Each row comes from the steps of one walk. Every step used is in the known rows, and no mark comes twice. Write the walk behind each row, first mark first.
In the rows, zero is written as 128.
Known rows:
kono > filak > babak: [108 112 112 118  75  97  91  98 117 173 144 112  80 135 132 135 155 110
 130 109 112 157 147 177 133 114 123 108 141 107 117 151 133 157 131 119
 128 161 169  77 141 120 118 145]
fomid > lokifuv > kono > tudod > babak > filak: [136 110 109 130  99  99  50 140 126 163 119 148  74 107  70  93 144 129
 224 139  88 170 131 131 169 109 141 166 161  69  70 183 142 143 144 170
 156 170 132  92 133 188  93 136]
modiv > zupo > nonul > kono > filak: [ 54  73 124 123 102 114 110 108 138 138 125 134 148  77 156 151 136 160
 164  83 126 173 162 128 194 121  93 129 162 111  80 142 143 146 108 170
 157 134 139  66 104 139 129 117]
tudod > babak > filak > kono > nonul: [113 114 160 173  95 109  68 113 158 157  95 131  61 111 105 125 123 113
 187 144  94 191 114 145 159 104 142 133 156 117 106 149 117 153 134 166
 150 171 151  53 120 133  96 108]
tudod > kono > nonul > zupo > modiv: [ 56 109 138 146  97 111 130 114 155 133 106 181 120  98  79 154 115 105
 185 122 114 126 137 172 180 117 123 141 178 147 111 119 121 141 112 176
 114 139 139  45 101 161 104 140]
zupo > kevik: [122 120 110  87 136 132  87 106 123 123 120 127 122 120 110 135 164 148
 134 110  92  97 133 137 163  97 140 110 146  80 130 117 142 123 125 149
  99 131 114 113  97 142  98 144]
nonul > kono > filak: [103  84 128 123  98 114 101  81 138 140 103 161 117 103 135 141 109 152
 129  76 119 146 158 155 180 132 102 118 157  99  93 139 119 142 128 164
 122 158 155  91 134 127 134 128]
filak > babak > gura > kono > lokifuv > fomid: [169 120 159 124  66  86  71 135  85 139 110 143  99 146 138 112 161  44
 209  98  92 180 127 151 166 104 119 167 145  77  97 175 106 183 148 166
 205 179 138  59 136 110 131  92]
fomid > lokifuv > kono > nonul > zupo: [117  78 180 120  91  85  80 106 116 154  89 162 115  99  93 153 146 144
 206  91  90 117 127 125 204 131 121 154 163 114 124 166 144 113  91 159
 169 151 133  32 153 161 111 125]
babak > filak > kono > kevik > zupo: [ 75  53  94  87 127 158  40  96 162 140 107 136  63 113 103 139 166 141
 169 137 154 151 154 167 138 128 106  99 144  32  96 135 105 129 119 171
 136 130 145  66 108 113 103 129]
tudod > babak > gura > kono > kevik > zupo: [ 42 128  68 110 104 121  60 159 122 147 103 167  69 148 127  93 146 100
 178 136 137 139 139 119 137 111 133 135 119  25 103 138 120 159 121 166
 147  92 149  56  97 106 119 144]
babak > gura > kono > kevik: [106 111 110 116 122 132  59 141 107 117  98 162  99 137 126 126 143 105
 154 121 115 145 130 111 146 110 109 107 123  39 103 148  90 145 119 152
 124 101 130  91 127 107 132 126]
kono > nonul > zupo: [ 92  96 179 134  96 101 119  98 129 153 123 160 110 124 101 147 139 137
 141 105  99 107 125 124 178 117 117 132 167 146 160 130 136 130 101 149
 116 141 131  33 125 136 115 135]
filak > kono > gura > babak: [118  61  98  96  91 117  59 101 141 160 108 135 107 115 115 113 126 117
 139  95 109 147 151  98 151 114 131 112 105  90 121 172 116 166 129 115
 136 139 130  84 113 100 114 125]
filak > babak: [128 118 104 124  82 109  99  92 132 183 163 116  86 151 125 128 153 116
 119 113 127 126 147 134 123 103 140 122 131 108 140 141 124 137 114 137
 121 154 135  92 134 140 117 143]
fomid > lokifuv > kono > filak > babak: [136  95 112 105  73  81  57 104 103 176 112 117  85 111 125 138 156 116
 194  95 107 165 148 175 164 129 129 132 138  73  77 190 139 142 120 128
 181 176 172  75 167 142 112 134]
fomid > lokifuv > kono: [159  88 127  94 113 115  69 113 133 150 107 139 111 102 103 140 142 145
 191  88 117 123 128 116 175 126 139 143 143  72 100 154 131 108 109 165
 153 157 126 101 152 161 111 126]
babak > filak > kono > modiv > zupo: [ 83  30  94 120 125 125  76 109 184 132 113 119 103  91  88 137 161 150
 173 162 122 188 146 129 127 101 126  99 166  61 110 178 112 152 113 185
 147 131 120 105 148  99 122  96]
kevik > zupo > modiv > kono: [ 68  77  82 104 137 142 114 126 197 135 149 134 107 113 121 132 153 143
 166 110 190 138 144 123 159 106 116 128 150  77  93  92 118 121 108 192
 110 134 140  97 102 154 122 137]
modiv > zupo: [ 90  77 107 114 115 118 112 117 165 153 154 132 121 117 112 137 145 153
 140 122 150 110 150  87 141 109 134 133 160  98 147 140 156 108  98 159
 132 131 103  89 124 120 123 120]
modiv > zupo > nonul > kono > gura > babak: [ 54  67  81 117  73 102 101 106 138 157 146 129 165 100 155 108 138 152
 164  76 125 158 179  75 180 102 103 130 115 120 111 173 147 173  97 150
 142 114 121  67  79 143 124 113]
nonul > kono > gura > babak > tudod: [110  84  76 129  57  94  70 104 150 150 130 169 112 118 140  84  89 122
 124  73 109 177 181 108 155  83 119 116 128 108 104 167 128 168 135 150
  74 128 131  79  72 155 149 123]
babak > filak: [147 110 125 131 110 128  97 114 158 133 141 128 104 135  97 134 154 134
 149 133 137 147 131 136 122 103 134 109 152  97 116 122 108 134 123 173
  90 156 131  96 132 151 114 120]
nonul > kono > modiv > zupo > kevik: [ 49  60  64  97 131 111  94  85 145 122 107 140 145  85 115 128 157 185
 146 111  83 124 167 135 185  96 119 109 161  59 124 171 157 148 111 192
 130 107 113 131 105 121 124 120]
nonul > zupo > modiv > kono > filak: [ 45  79 103 131 123 124 123 123 138 128 121 166 129  84  98 138 143 150
 162 118 149 148 135 141 171 128 108 112 172 116  90 107 125 152 118 170
 122 140 146  71 134 123 121 143]
kono > gura > babak: [113  93  90  98  80 105  94 114 131 158 141 130 118 130 120 100 139 121
 127  92 110 127 145 104 147 101 126 118 111 108 145 161 130 165 122 111
  92 129 139  84 107 121 111 139]
kono > gura: [128  93 109  99 103 107  94 111 150 143 121 148 115 121  93 136 137 133
 120  75 109 131 112 110 154 124 111 114 145  98 148 155 128 144 129 117
  96 140 121  90 117 137  98 159]
modiv > zupo > nonul > kono > lokifuv: [ 86  63 144 116 104 118 119  87 143 154 124 138 159  76 134 143 140 148
 194  50 113 167 165 108 205 127 109 151 165 124 106 138 163 137  97 185
 175 133 117  51  91 153 110  89]
fomid > lokifuv > kono > modiv > zupo > nonul: [ 83  54 111  81 119 103  78 143 138 143 118  96 140  60 122 144 180 157
 220 108  86 175 124 118 198 108 112 139 157  67  96 188 144 137  89 172
 172 113 123  97 132 158 107 122]
babak > gura > kono > filak: [123 108 136 124 108 104  78 150 127 105  88 153 106 138 125 138 131  91
 165 115 119 183 130 130 142 105 114 111 137  63  68 150  85 163 135 147
 141 141 157  76 146 108 150 114]
tudod > kono > lokifuv > fomid: [133 125 162 115 113 118 102 111 120 131  98 168 122  84 112 128 113  95
 197  96 100 130 118 177 199 142 114 189 193 105 101 121 144 137 137 177
 157 174 125  84 113 131  89 107]
gura > babak > tudod > kono > modiv > zupo: [ 30  85  47 136  96  99  89 144 173 142 153 140 108  93 126  89 105 109
 161 167 119 175 183 138 124  71 137 128 156  90  91 156 158 148 100 175
  85  85 128 103  79 126 151  96]
babak > tudod > kono > lokifuv: [126 116 128 139 111 114  85 114 165 139 106 173 104  89  91 124  86  87
 179  90 108 179 145 167 154 117 135 150 189 116  78 114 153 121 128 168
 100 139 125  66  74 166 111 104]
kono > gura > babak > filak: [130  95  88 117  78 105  79 123 142 143 141 124 114 139 107 100 159 119
 153 121 123 163 146 123 124  94 127  99 114 103 121 165 113 178 125 133
  78 145 146  78 112 135 111 115]
nonul > zupo > kevik: [ 93 109 107  92 125 129 101  98 109 134 116 163 139 124  85 137 167 162
 138 120  94  70 147 127 160 113 143 111 157  97 146 113 153 131 113 162
 114 124 100  78 108 137 100 150]
lokifuv > kono > filak > babak > gura: [134 120 114 128  56  85  66 104  95 136  91 120  76 124 117 120 152  97
 174  93 103 187 141 172 137 125 129  95 136  74  83 192  98 170 132 143
 152 151 158  49 151 142 134 138]
gura > kono: [130 100 139 110 128 116  87 116 145 136 118 154 106 143 132 143 137 117
 141 127 148 130 143 100 158  87 139 137 136  82 101 110 104 124 125 164
 129 138 132 115 146 116 125 127]
babak > filak > kono > lokifuv: [162  58 159 115 117 136  68  83 157 146  90 135 101 100  78 142 145 111
 198 100 111 188 138 153 156 129 134 120 161  90  93 141 115 144 132 170
 161 175 133  64 131 123  98  81]
filak > babak > gura > kono > modiv > zupo > nonul: [ 68  92  90 127  84  87  89 153 127 142 140  96 124 136 144 128 185  84
 186 144 103 212 142 112 128  74 115 113 120  69  90 193  98 193 100 163
 177  94 138  80 122 128 142 109]
modiv > kono > kevik: [ 71 106 105 133 156 148  76 107 123 138 129 149 100  96 132 131 147 173
 132 115 139 119 120  97 164 134  91 108 145  78 118 111 138 112  96 149
 103 108 127 121 127 113 108 131]
tudod > babak > filak > kono > modiv > zupo > nonul: [ 46  78  86 137 109 121  81 142 159 155 120 100 105  74 109 116 164 137
 201 169  94 219 120 126 145  96 137 121 159  87  98 166 125 183 118 189
 169 115 124  80 107 128  94 114]

Write each row's walk:
[ 71  79  68 133  85  81  82 138 141 147 134 122 103 155 124 118 168  92
 173 150 118 186 155 107 108  78 131 114 128  50 111 209 106 182 105 163
 171 107 134  93 152  99 158 107] | filak > babak > gura > kono > modiv > zupo
[ 89  72 107 123 145 139 103 130 165 130 151 144 104  96  97 124 138 134
 147 112 126 160 132 110 182 100  97 134 164 100  87 127 118 135 140 165
 100 137 120 129 109 167 119 153] | zupo > modiv > kono > tudod
[ 72  78  76  96 138 104  70 153 136  88  93 131 142 122 108 127 176 124
 180 144  85 158 143 108 150  70 128 102 144  21  99 186 124 170 114 174
 149  85 113 118 119  99 139 105] | babak > gura > kono > modiv > zupo > kevik
[118 147  98 155  93 117  96 130 145 161 140 137  85 135  97 102 137 130
 160 151 122 149 126 131 119 101 161 131 151 106 122 122 125 152 128 177
 102 155 135  85 116 150  99 130] | tudod > babak > filak
[134 120  97 136  65 101  77 115 146 173 170 127  69 142 127 113 129  97
 120 118 117 167 157 145 109  78 140 118 151 112 121 141 132 135 130 146
  88 143 125  79  93 164 133 146] | filak > babak > tudod
[102  86 133 134 152 129  92 113 153 139 145 154 103 112 107 123 135 156
 131 112 127 137 132  81 176 116  91 146 162  98  92 127 136 118 121 151
 114 133 114 129 126 152 118 136] | modiv > kono > tudod
[120  99 189 129 117  95  83 118 149 128 101 142  91 133 141 153 138 106
 157 116 119 154 127 119 190  81 116 146 144 112 108 127 108 126 120 149
 131 145 154  86 138 122 118 117] | gura > kono > nonul
[108 152 159 172  84  82  81 160 128 136  93 153  85 149 132 113 118  79
 183 125  94 176 108 106 160  85 141 148 133 101 109 156 106 165 124 157
 148 139 151  50 117 130 130 115] | tudod > babak > gura > kono > nonul
[ 29  87  77 125 137 149  99 115 118 138 132 174 121  85  96 130 154 164
 151 122 140 114 137 118 172 131 104 104 158  91 127 105 130 137  98 177
 106  97 119  87 117 120 103 152] | nonul > zupo > modiv > kono > kevik
[142  97 191 103  90 122 108  97  97 139 108 143 149  68 158 134 139 121
 190  44  76 166 122 163 243 129  89 172 175 125 104 126 127 155 140 199
 170 169 129  64  94 162 100 108] | zupo > nonul > kono > lokifuv > fomid
[ 57  72 109  95 121 122 118 135 149 144 150  93 137  84 131 146 178 148
 155 123  96 164 121 122 167  93 107 118 157 103 140 153 135 151 101 161
 119  95 119  96 105 138 109 134] | kono > modiv > zupo > nonul
[ 81  91  87  91 137 126  93 116 140 125 134 122 136 112 109 140 174 162
 153 123 116  96 155 104 161  93 140 121 161  76 136 136 177 115 106 156
 127 124  92 102  99 125 107 128] | modiv > zupo > kevik
[153  75 131 130 119 138  66  97 167 135 107 133  93 118  93 145 141 132
 162 134 135 163 142 126 131 115 135 105 152  81  90 134  90 132 127 177
 136 165 123  92 138 132 117 106] | babak > filak > kono
[ 90  71  84  71 104 141 121 126 188 145 150 126  99 125 109 135 158 118
 151 105 157 125 150 162 151  95 134 123 148  80 128 107 108 132 129 179
  97 139 140  76  88 155 115 158] | kevik > zupo > modiv
[ 92 127 110 140 107 106  80 136 159 120 106 168  89  91 116 133  82 104
 153 123 120 186 139 182 142 110 118 127 186 106  54 117 137 131 140 153
  81 140 150  81  91 155 127 133] | babak > tudod > kono > filak
[144 131  98 140  67 107  98 118 122 162 152 122  97 166 111 122 151  94
 142 101 111 144 137 125  95 112 138 106 122  89 130 171 106 156 107 144
 127 147 127  70 124 151 143 126] | filak > babak > gura
[156  97 159 116 110 110  88 130 132 123  90 160 124 137 103 127 137  75
 196  80 107 176 134 112 157 113 129 138 137  72  93 146 103 156 123 164
 159 140 135  62 129 120 132  87] | babak > gura > kono > lokifuv
[140 148 155 134  82  93  82 168  91 133  91 168 105 120 128  87 131  62
 221 107  81 173 101 126 187 106 139 189 157  81 104 154 124 181 158 181
 194 167 127  57 118 106 112 100] | tudod > babak > gura > kono > lokifuv > fomid
[ 57  84  87  67 123 150  86 106 141 154 138 137  78 119 124 131 165 148
 133 106 142  97 145 154 154 129 104 117 141  55 146 118 135 115 112 146
 102 104 141  74  96 120 105 159] | kono > kevik > zupo
[119  87 107  81 123 131  43 110 100 148 100 143  94  83 112 137 154 152
 186  93 100 119 129 136 191 141 114 130 139  46 112 163 141 112 105 148
 144 126 132  98 141 137  93 142] | fomid > lokifuv > kono > kevik
[120  83  82 135  65 102  83  86 146 143 125 154 127 132 118  95 126 137
 150  94 128 167 174 119 141 105 115 105 115 100  96 173 108 183 122 164
  99 148 151  86 118 143 128 103] | nonul > kono > gura > babak > filak
[109 147  81 159  79  99  72 115 156 168 148 152  75 135 117 119  98  87
 144 133 131 164 165 157 106  95 142 137 161 110  78 128 132 129 122 159
  97 139 130  89  89 175 130 132] | filak > babak > tudod > kono
[136 103 174 122 133 122  98 115 118 128 118 150 124  80 136 120 144 137
 188  86 117 142 101 123 208 135  96 172 185 109 113 116 149 129 126 177
 161 172 121  94 134 118 103  93] | modiv > kono > lokifuv > fomid
[160  98 178  91 101 117 104 116 108 140 117 140 114  91 124 127 153 109
 176  80  85 131 107 162 205 123 112 168 182 112 144 133 143 140 145 163
 146 175 122  74 120 119  93 117] | kono > lokifuv > fomid
[122  90 114 115 116 106  87 144 142 109  98 144 113 133 112 127 139  97
 155 129  97 173 119 121 137  87 118 106 129  49 104 169  69 173 122 170
 123 107 140 115 148 119 148 121] | babak > gura > kono > modiv
[ 37  90  85 103 154 152  79 103 150 144 135 148  90 111 139 126 160 174
 143 113 172 108 138 115 161 138  89 119 144  52 110 104 141 106  86 158
 111  99 143  94 110 117 110 137] | modiv > kono > kevik > zupo
[ 70  79 117 128 106 123 114  97 153 148 141 136 155  95 146 146 135 169
 158  88 138 143 165  83 182 113 109 141 153 112 104 130 141 130  91 193
 152 126 106  80  98 163 127 110] | modiv > zupo > nonul > kono
[134 105 108 126  85 125  95 117 141 146 161 110 104 145 124 103 156 118
 153 147 141 146 166 128 116  82 149 111 118 104 109 128 110 149 111 165
  83 147 143  88 123 137 131 101] | gura > babak > filak
[116 107  86 141  90 112  53 118 159 157  92 155  82 115  72 110 123 123
 169 122 106 185 112 117 131 120 142 119 147  84 109 171 115 178 150 147
 144 160 128  73 120 127  83 135] | tudod > babak > filak > kono > gura
[ 55  64 100  81 110 165  45 113 133 150 134  93  87 109 154 117 191 122
 190 144 137 180 174 164 150 107 107  99 105  59  73 123 100 159 107 165
 137 106 160  49  74 125 109 113] | gura > babak > filak > kono > kevik > zupo > nonul
[ 34  95  99 143  97 109 105 124 138 175 151 157 121  92 125 102 122 153
 165 107  98 158 166  81 199 104 114 176 160 120  97 155 172 153 128 179
 165 123 106  80  71 176 109 141] | modiv > zupo > nonul > kono > tudod > babak
[117  72 130 118 112 119 100  80 147 150 129 174 108 117 107 123 108 149
 118  82 103 131 165 115 187 114  98 145 160  95 104 147 124 133 138 168
 115 144 118 118 115 165 128 145] | nonul > kono > tudod
[153  66 137  84 121 111  59 119 129 151 113 152  96 102  85 130 143 135
 186  92  87 136 141 118 198 119 113 161 158  67  87 180 138 113 134 149
 153 154 117 108 139 176 107 147] | fomid > lokifuv > kono > tudod
[ 17 123  69  98 102 144  64 144 136 142 149 133  91  97 169  99 130  99
 173 137 131 168 181 178 155  94 108 129 129  86  59  98 140 139 102 159
  78  74 152  52  15 166 119 136] | gura > babak > tudod > kono > kevik > zupo > nonul
[ 90  96 131  76 116 138 112 121 162 152 150 108 117 123 143 146 170 135
 153  95 144 132 131 136 162 107 113 132 140 100 113  98 119 125 106 164
 114 127 136  62  78 170 107 150] | kevik > zupo > nonul
[ 53  64  80  78 154 108  71 125 143 107 102 131 125 106 118 131 183 144
 166 156 100 139 152 122 175  65 132 118 153  44 108 155 146 151 122 171
 143  96 122 136 124  89 115 121] | gura > kono > modiv > zupo > kevik
[104 134 159 166 104  99  82 124 173 126 110 163  84 104 120 136  79  96
 157 118 104 180 129 160 165  93 115 145 184 134  85 121 134 114 120 157
  78 136 141  65  73 177 126 120] | babak > tudod > kono > nonul
[115 115 102 133  62  89  73 121 133 165 155 121  62 129 137 122 133  93
 124 115 105 202 152 187 121  90 124 105 161 112 100 153 138 153 146 126
  94 152 160  63 102 145 137 149] | kono > filak > babak > tudod
[ 60 115 103 129  81 117 102 135 143 157 134 159 109 129 118  91 120 119
 176  83  92 169 150 118 174 116 101 158 141  82  75 156 118 172 132 188
 150 117 132  44  47 208 131 152] | kevik > zupo > nonul > kono > tudod > babak > gura
